What can hang from each mark:
tafazi: givan
bifal: vunosu
labup: buneza tafazi
zabirad: givan vunosu
givan: buneza mabep tafazi zabirad
buneza: labup vunosu
vunosu: buneza
mabep: givan

Every row comes from one small tree of marks. Brackets hold a mark, then the marks that hang from it, in alphabetical order. Every link used is in the known rows. Which tree was each row made from?
Known rows:
(buneza vunosu): [-0.698 -0.015 -0.214 -0.240 -0.099 -0.377 -0.194  0.376  0.113 -0.214
  0.387 -0.110 -0.063 -0.076 -0.451  0.020 -0.105  0.105  0.085  0.008
 -0.015  0.135  0.242 -0.073 -0.089]
(mabep givan): [ 0.257  0.036  0.171  0.841 -0.109  0.123 -0.205 -0.174 -0.148 -0.268
  0.299 -0.024  0.239 -0.441  0.199 -0.586 -0.022  0.003  0.327  0.150
 -0.205 -0.023 -0.171  0.043 -0.907]
(tafazi (givan zabirad)): [-2.512 -0.031 -0.057  0.408  0.602 -0.534  0.142 -0.314  0.167 -0.146
 -0.225  0.027  0.104 -0.106  0.287  1.124 -0.702 -0.104  0.493 -0.062
  0.072 -0.200  0.197 -0.123 -0.648]
(bifal (vunosu (buneza labup))): [ 0.702  0.400 -0.820  1.316  0.642  0.415 -0.711 -0.433  0.094  0.044
 -0.841 -0.626 -0.488 -0.018  0.369  0.262 -0.480  0.888  0.453 -0.422
  0.482  0.095 -0.144 -0.095 -0.988]
(givan mabep): [-1.199  0.127  0.049 -0.141  0.251 -0.492  0.077  0.059 -0.421 -0.326
 -0.070 -0.329  0.253 -0.104 -0.164  0.139  0.036 -0.672  0.429 -0.111
  0.533 -0.027 -0.066  0.167 -0.153]
(zabirad (givan buneza tafazi)): [-1.948 -0.703 -0.159  0.105  0.456 -0.469  0.361 -0.157 -0.222 -0.485
 -0.206  0.122  0.236 -0.801  0.535  0.295 -0.032  0.673 -0.111  0.107
  0.370 -0.179  0.361  0.002 -1.621]
(labup (tafazi givan)): [-0.129  0.044  0.422  0.162  0.258 -0.576 -0.038 -0.955  0.541 -0.208
  0.026  0.282 -0.163 -0.056 -0.454  0.388 -0.394  0.553 -0.024  0.036
 -0.161 -0.401  0.607 -0.246 -0.268]
(zabirad givan (vunosu buneza)): [-1.072 -0.498 -0.193  0.949  0.333  0.164  0.361 -0.362  0.018 -0.816
  0.291 -0.297 -0.056 -0.646  0.814  0.246 -0.133 -0.130  0.574 -0.071
  0.239 -0.085  0.549 -0.221 -0.898]
(tafazi (givan mabep zabirad)): [-3.851  0.111 -0.028  0.338  0.827 -1.017  0.223 -0.244 -0.255 -0.440
 -0.301 -0.317  0.320 -0.211  0.099  1.253 -0.664 -0.727  0.983 -0.174
  0.585 -0.248  0.144  0.038 -0.837]
(zabirad givan vunosu): [-1.346 -0.367  0.197  0.655  0.126 -0.199  0.587 -0.399 -0.226 -0.640
  0.585 -0.053  0.222 -0.586  0.702  0.330 -0.449 -0.432  0.252  0.121
 -0.161 -0.021  0.953 -0.157 -0.477]
(givan buneza tafazi (zabirad vunosu)): [-3.925 -1.264 -0.053  0.137  0.329 -0.996  0.886 -0.202 -0.450 -0.009
 -0.769 -0.343 -0.042 -0.712  1.248  0.674 -0.340  0.388  0.142  0.224
  0.298 -0.421  0.273  0.098 -1.945]
(vunosu (buneza (labup tafazi))): [-0.014  0.172 -0.547  1.046  0.290  0.128 -0.453 -0.649  0.511 -0.163
 -0.417 -0.145 -0.871 -0.202 -0.394  0.195 -0.167  0.916 -0.002 -0.153
  0.406 -0.241  0.119 -0.125 -0.570]
(bifal (vunosu buneza)): [ 1.352 -0.034 -0.267  0.750  0.402  0.637 -0.491 -0.169 -0.002  0.027
 -0.675 -0.618 -0.170 -0.095  0.286 -0.049  0.236  0.648  0.484 -0.380
  0.316 -0.050 -0.294 -0.104 -0.760]
(zabirad (givan buneza mabep tafazi) vunosu): [-3.791 -0.946  0.100  0.092  0.642 -1.311  0.936 -0.413 -0.757 -0.863
 -0.207 -0.410  0.433 -1.048  0.993  0.517 -0.348 -0.280  0.416  0.123
  0.725 -0.315  0.751  0.140 -2.091]
(zabirad (givan mabep tafazi) vunosu): [-2.307 -0.830  0.392  1.328  0.378 -1.147  0.783 -0.631 -0.661 -1.025
 -0.125 -0.262  0.527 -0.957  0.828  0.499 -0.273 -0.514  0.283  0.021
  0.689 -0.488  0.890  0.090 -1.344]
(vunosu (buneza (labup (tafazi givan)))): [-0.550  0.362 -0.460  0.939  0.715 -0.474 -0.486 -1.154  0.850 -0.320
 -0.469  0.018 -0.773 -0.061 -0.370  0.675 -0.785  1.047  0.240 -0.164
  0.416 -0.296  0.387 -0.294 -0.899]
(labup buneza): [-0.793 -0.099 -0.131  0.790 -0.123 -0.033 -0.187  0.303 -0.313  0.104
  0.327  0.042 -0.202 -0.192 -0.119  0.528  0.444 -0.379  0.187  0.138
  0.311 -0.153 -0.450  0.007 -0.351]
(givan (buneza labup) mabep (zabirad vunosu)): [-6.179 -0.116 -0.698 -0.160  0.767 -1.299  0.638 -0.093 -0.740 -0.204
 -0.469 -0.823 -0.190 -0.524  0.753  1.143 -1.098 -0.657  0.944  0.085
  0.681  0.080  0.376  0.196 -1.824]
(bifal vunosu): [ 1.154  0.100  0.089  0.571  0.189  0.266 -0.275 -0.207 -0.221  0.185
 -0.352 -0.379  0.107 -0.028  0.246  0.035 -0.079  0.366  0.173 -0.211
 -0.069 -0.007  0.119 -0.052 -0.363]
(labup tafazi): [ 0.488 -0.112  0.330  0.314 -0.204 -0.001 -0.029 -0.431  0.201 -0.039
  0.045  0.106 -0.256 -0.219 -0.576 -0.085  0.124  0.430 -0.291  0.032
 -0.166 -0.341  0.368 -0.093  0.067]
(labup (buneza vunosu) tafazi): [-1.216 -0.189 -0.008  0.821 -0.404 -0.378 -0.439  0.285 -0.024 -0.189
  0.691  0.034 -0.550 -0.503 -1.111  0.433  0.584  0.173  0.038  0.200
  0.162 -0.348  0.137 -0.186 -0.384]
(tafazi givan): [-0.496  0.157  0.095 -0.030  0.463 -0.557  0.003 -0.539  0.365 -0.130
 -0.061  0.164  0.069  0.137  0.075  0.492 -0.586  0.156  0.246 -0.015
  0.008 -0.057  0.268 -0.160 -0.358]
(bifal (vunosu (buneza (labup (tafazi givan))))): [ 0.540  0.446 -0.376  1.558  0.920 -0.168 -0.762 -1.344  0.630 -0.171
 -0.821 -0.344 -0.676 -0.075 -0.106  0.695 -0.861  1.407  0.427 -0.371
  0.374 -0.308  0.501 -0.331 -1.258]
(givan zabirad): [-2.244 -0.213 -0.157  0.455  0.113  0.008  0.177  0.253 -0.201  0.024
 -0.237 -0.158  0.019 -0.283  0.147  0.646 -0.112 -0.198  0.255 -0.051
  0.090 -0.116 -0.081  0.023 -0.310]

Write each row's tree:
[-5.805 -0.374 -0.074 -0.811  0.996 -1.596  0.845 -0.363 -0.448 -0.363
 -0.332 -0.639  0.219 -0.408  0.811  1.271 -1.072 -0.748  1.236  0.070
  0.491 -0.118  0.480  0.026 -1.875] => (tafazi (givan buneza mabep (zabirad vunosu)))
[-1.979  0.358 -0.609  0.217  0.325 -0.323 -0.285 -0.194 -0.206 -0.096
  0.075 -0.202 -0.165 -0.442  0.388 -0.272 -0.735  0.415  0.446  0.254
  0.022  0.306 -0.120  0.106 -1.936] => (mabep (givan (buneza labup)))
[-2.168 -0.687 -0.142  1.639  0.158  0.176  0.192 -0.256 -0.214 -0.506
 -0.077 -0.606 -0.071 -0.860  1.046 -0.060 -0.139 -0.181  1.053  0.091
  0.119 -0.247 -0.203 -0.045 -1.805] => (mabep (givan (zabirad (vunosu buneza))))
[-1.050  0.336 -0.357  0.620 -0.044 -0.663 -0.433 -0.286  0.347 -0.217
  0.214 -0.020 -0.646 -0.190 -0.943  0.341 -0.472  0.722 -0.203  0.043
  0.033 -0.054  0.758 -0.168 -0.213] => (buneza (labup tafazi) vunosu)
[-1.640 -0.483  0.160  1.130  0.467 -0.736  0.286 -0.267 -0.533 -0.973
 -0.259 -0.074  0.581 -0.846  0.251  0.442  0.046 -0.305  0.122 -0.110
  0.838 -0.427  0.406  0.141 -1.026] => (zabirad (givan mabep tafazi))
[-3.761 -1.051  0.268  1.168  0.368 -1.297  0.831 -0.325 -0.753 -0.448
 -0.821 -0.536  0.288 -0.769  0.949  0.873 -0.247 -0.589  0.441  0.004
  0.725 -0.660  0.320  0.225 -1.372] => (givan mabep tafazi (zabirad vunosu))
[-2.814  0.614 -0.221  0.361  0.642 -1.652 -0.382 -0.745  0.324 -0.694
  0.094 -0.193 -0.326 -0.167 -1.034  0.908 -1.075  0.171  0.457 -0.088
  0.508 -0.165  0.994 -0.158 -0.784] => (buneza (labup (tafazi (givan mabep))) vunosu)
[-5.279 -0.746 -0.454 -0.426  0.534 -1.430  0.308  0.568 -0.638 -0.459
 -0.620 -0.582  0.132 -0.781 -0.047  0.817 -0.042  0.065  0.553 -0.021
  0.955 -0.254 -0.051  0.226 -1.972] => (givan (buneza vunosu) mabep tafazi zabirad)
[-2.596  0.172 -0.679 -0.588  0.159 -0.799 -0.298 -0.104  0.272 -0.059
  0.145 -0.160 -0.719 -0.271 -0.821  0.301 -0.639  1.004 -0.075  0.161
  0.082  0.135  0.603 -0.114 -1.067] => (givan (buneza (labup tafazi) vunosu))
[-2.449 -0.232 -0.667  0.662  0.267 -1.105 -0.318 -0.142 -0.104 -0.368
 -0.184 -0.212 -0.183 -0.737  0.247 -0.241 -0.613  1.162  0.135  0.302
  0.321  0.033  0.083  0.095 -2.628] => (mabep (givan (buneza labup vunosu) tafazi))
[ 1.065  0.280 -0.485  1.657  0.417  0.375 -0.764 -0.817  0.276  0.020
 -0.770 -0.535 -0.767 -0.231 -0.165  0.212 -0.280  1.289  0.165 -0.363
  0.321 -0.247  0.240 -0.184 -0.922] => (bifal (vunosu (buneza (labup tafazi))))
[-1.815  0.187 -0.482 -0.398  0.282 -0.433 -0.140 -0.477  0.199  0.137
 -0.177 -0.049 -0.676 -0.219 -0.373  0.261 -0.528  0.917 -0.191  0.148
  0.086 -0.015  0.422 -0.030 -0.986] => (givan (buneza (labup tafazi)))
[-2.574  0.167 -0.629  1.443  0.858 -0.424 -0.331 -0.915  0.684 -0.306
 -0.680 -0.135 -0.772 -0.366 -0.144  1.249 -0.881  0.864  0.516 -0.214
  0.487 -0.418  0.305 -0.264 -1.171] => (vunosu (buneza (labup (tafazi (givan zabirad)))))
[-4.092 -0.406 -0.168  0.610  1.006 -1.050  0.493 -0.552 -0.140 -0.678
 -0.553 -0.728  0.001 -0.450  0.730  1.166 -0.701 -0.705  1.400 -0.205
  0.817 -0.358  0.146 -0.084 -1.471] => (tafazi (givan mabep (zabirad (vunosu buneza))))
[-2.594 -0.260  0.239  0.589  0.359 -0.692  0.652 -0.315 -0.626 -0.961
  0.523 -0.395  0.469 -0.720  0.529  0.463 -0.412 -1.128  0.707  0.015
  0.327 -0.083  0.898  0.011 -0.655] => (zabirad (givan mabep) vunosu)
[-1.507  0.479 -0.289  0.553  0.402 -1.199 -0.454 -0.812  0.696 -0.342
  0.222  0.139 -0.554 -0.064 -0.863  0.746 -1.075  0.849  0.029  0.032
  0.005 -0.114  1.064 -0.323 -0.560] => (buneza (labup (tafazi givan)) vunosu)
[-3.384  0.201 -0.714 -0.062  0.364 -0.721 -0.220 -0.116  0.183 -0.647
  0.636 -0.034 -0.455 -0.763 -0.686  0.583 -0.745  0.790  0.033  0.127
  0.040  0.180  1.129 -0.228 -1.271] => (zabirad (givan (buneza (labup tafazi) vunosu)))
[-2.262  0.230 -0.501  0.231  0.037 -0.671 -0.493 -0.237  0.121 -0.381
  0.489 -0.212 -0.480 -0.745 -0.624 -0.336 -0.611  0.998  0.243  0.318
 -0.078  0.103  0.467 -0.082 -1.959] => (mabep (givan (buneza (labup tafazi) vunosu)))
[-6.093  0.030 -0.497 -1.159  0.983 -1.508  0.162  0.371 -0.220 -0.506
 -0.065 -0.563  0.191 -0.369 -0.218  1.188 -0.794 -0.407  1.178 -0.054
  0.618  0.083  0.241 -0.004 -1.691] => (tafazi (givan (buneza vunosu) mabep zabirad))
[-1.678 -0.674 -0.155  0.110  0.040 -0.821 -0.128  0.064 -0.175 -0.424
  0.013 -0.162  0.137 -0.829  0.201 -0.591  0.006  0.936  0.149  0.291
  0.167 -0.129 -0.091  0.066 -2.387] => (mabep (givan (buneza vunosu) tafazi))
[-3.585  0.025 -0.446  0.979  0.284 -0.313 -0.157 -0.369 -0.150 -0.147
 -0.072 -0.235 -0.410 -0.882 -0.041  0.300 -0.674  0.640  0.425  0.233
 -0.002 -0.142  0.152  0.035 -2.192] => (mabep (givan (buneza (labup tafazi)) zabirad))
[-3.029 -0.652  0.006  1.157  0.414 -0.869  0.333 -0.004 -0.635 -0.394
 -0.931 -0.362  0.326 -0.618  0.288  0.760  0.071 -0.305  0.300 -0.153
  0.918 -0.604 -0.126  0.266 -1.053] => (givan mabep tafazi zabirad)
[-4.065 -0.261 -0.462 -0.113  0.146 -0.364 -0.095  0.658 -0.335 -0.305
  0.386 -0.419  0.093 -0.845  0.042 -0.042 -0.221  0.140  0.831  0.226
 -0.061  0.174 -0.124  0.026 -2.082] => (mabep (givan (buneza vunosu) zabirad))
[-1.663 -0.248 -0.483  1.018  0.365 -0.756 -0.125 -0.537 -0.232 -0.148
 -0.510 -0.065 -0.104 -0.713  0.712 -0.273 -0.531  1.011  0.039  0.282
  0.376 -0.109 -0.151  0.200 -2.593] => (mabep (givan (buneza labup) tafazi))
[-2.750 -0.371 -0.492  1.663  0.323 -0.238  0.139 -0.751  0.195 -0.209
 -0.531 -0.482 -0.880 -0.546  0.351  0.858 -0.574  0.470  0.409 -0.065
  0.313 -0.434  0.494 -0.165 -1.130] => (givan (zabirad (vunosu (buneza (labup tafazi)))))
[-1.542 -0.759  0.165  2.070  0.033 -0.303  0.098 -0.247 -0.414 -0.350
 -0.491 -0.064  0.302 -0.932  0.674  0.056  0.062  0.348  0.203  0.125
  0.187 -0.573 -0.258  0.141 -1.767] => (mabep (givan tafazi zabirad))
[-4.300  0.430 -0.973 -1.007  0.635 -1.236 -0.197  0.450 -0.331 -0.363
  0.050 -0.579 -0.249 -0.212 -0.425  0.487 -0.754 -0.099  0.645 -0.001
  0.728  0.423  0.214  0.130 -1.331] => (givan (buneza labup vunosu) mabep)
[-4.275 -0.618  0.211 -0.432  0.589 -1.133  0.747 -0.819  0.135 -0.108
 -0.200 -0.185 -0.279 -0.524  0.461  1.080 -0.953  0.359  0.524  0.243
 -0.172 -0.416  0.913 -0.224 -1.600] => (labup (tafazi (givan buneza (zabirad vunosu))))
[-3.323 -0.863 -0.309  0.002  0.412 -0.618  0.425  0.167 -0.313  0.080
 -0.934 -0.145 -0.008 -0.573  0.652  0.601 -0.028  0.651  0.031  0.073
  0.478 -0.354 -0.211  0.152 -1.681] => (givan buneza tafazi zabirad)
[-3.394 -0.277 -0.264  0.139  0.240 -0.041  0.107  0.274 -0.452 -0.157
  0.047 -0.311  0.187 -0.807  0.501 -0.033 -0.180  0.076  0.728  0.224
 -0.032  0.034 -0.358  0.121 -1.936] => (mabep (givan buneza zabirad))
[-4.812  0.158 -0.979  0.470  0.363 -0.636 -0.308  0.429 -0.271 -0.313
  0.254 -0.460 -0.228 -0.811  0.102  0.379 -0.833  0.316  0.806  0.223
  0.074  0.319  0.019  0.039 -2.301] => (mabep (givan (buneza labup vunosu) zabirad))
[-1.607 -0.041  0.100  0.738  0.061 -0.946 -0.418 -0.294  0.326 -0.304
  0.674  0.214 -0.477 -0.320 -1.037  0.970 -0.003  0.257  0.258  0.182
  0.180 -0.434  0.445 -0.335 -0.749] => (labup (buneza vunosu) (tafazi givan))
[-1.501  0.193 -0.301  0.531  0.115 -0.316 -0.307 -0.626  0.015 -0.122
  0.117 -0.092 -0.431 -0.639 -0.136 -0.377 -0.527  0.874  0.181  0.292
 -0.099 -0.034  0.235  0.008 -1.902] => (mabep (givan (buneza (labup tafazi))))
[-2.996  0.316 -0.855 -0.057  0.645 -0.280  0.027 -0.065 -0.110 -0.376
  0.222 -0.049 -0.153 -0.506  0.320  0.649 -0.870  0.304  0.215  0.053
  0.226  0.365  0.545 -0.043 -1.261] => (zabirad (givan (buneza labup)))
[-2.295 -0.377 -0.102  0.728  0.611 -0.294  0.431 -0.244 -0.409 -1.111
  0.149 -0.630  0.174 -0.786  0.594  0.360 -0.131 -0.846  1.004 -0.187
  0.696 -0.106  0.454 -0.055 -1.087] => (zabirad (givan mabep) (vunosu buneza))
[-4.481 -0.249  0.214  0.414  0.764 -1.411  0.707 -0.532 -0.360 -0.503
 -0.220 -0.513  0.306 -0.343  0.701  1.263 -1.009 -1.030  1.099 -0.029
  0.397 -0.304  0.596 -0.018 -1.116] => (tafazi (givan mabep (zabirad vunosu)))
[-3.894 -0.585 -0.316 -0.285  0.600 -1.318  0.245  0.300 -0.523 -1.038
  0.013 -0.340  0.385 -0.983 -0.055  0.461 -0.071  0.051  0.372 -0.004
  0.854 -0.111  0.496  0.095 -1.904] => (zabirad (givan (buneza vunosu) mabep tafazi))
[-1.965 -0.946  0.038  1.445  0.633 -0.740  0.561 -0.611 -0.423 -1.197
 -0.423 -0.493  0.220 -1.013  0.940  0.391  0.085 -0.201  0.592 -0.140
  1.036 -0.540  0.443  0.036 -1.674] => (zabirad (givan mabep tafazi) (vunosu buneza))
[-2.694 -0.269 -0.859 -0.150  0.382 -1.254 -0.123  0.023  0.032 -0.121
 -0.467 -0.152 -0.427 -0.352  0.078  0.381 -0.618  1.102 -0.200  0.138
  0.543  0.044  0.253  0.055 -1.759] => (givan (buneza labup vunosu) tafazi)
[-4.626 -0.211 -0.575  0.891  0.427 -0.675  0.380 -0.318 -0.484 -0.186
 -0.010 -0.538 -0.173 -0.850  1.180  0.412 -1.105 -0.002  0.857  0.332
 -0.045  0.107  0.275  0.076 -2.518] => (mabep (givan (buneza labup) (zabirad vunosu)))
[-4.031  0.397 -0.221  1.128  0.900 -1.273 -0.026 -0.871  0.045 -0.475
 -0.454 -0.238 -0.236 -0.397 -0.408  1.547 -1.104 -0.112  0.627 -0.140
  0.579 -0.443  0.678 -0.042 -0.985] => (buneza (labup (tafazi (givan mabep zabirad))))
[-2.149 -1.110  0.403  2.277 -0.037 -0.666  0.583 -0.567 -0.480 -0.435
 -0.403 -0.275  0.317 -1.067  1.286  0.107 -0.217  0.135  0.349  0.270
  0.074 -0.641  0.221  0.089 -2.076] => (mabep (givan tafazi (zabirad vunosu)))
[-5.005  0.447 -0.983 -0.412  0.786 -1.101 -0.095  0.416 -0.400 -0.915
  0.475 -0.476  0.025 -0.707 -0.314  0.812 -0.857 -0.301  0.758 -0.019
  0.732  0.467  0.703  0.042 -1.545] => (zabirad (givan (buneza labup vunosu) mabep))
[-3.047 -0.863 -0.076  0.829  0.275 -0.472  0.218 -0.045 -0.473 -0.214
 -0.565 -0.186  0.216 -1.024  0.824 -0.014  0.011  0.636  0.359  0.229
  0.286 -0.391 -0.388  0.192 -2.586] => (mabep (givan buneza tafazi zabirad))
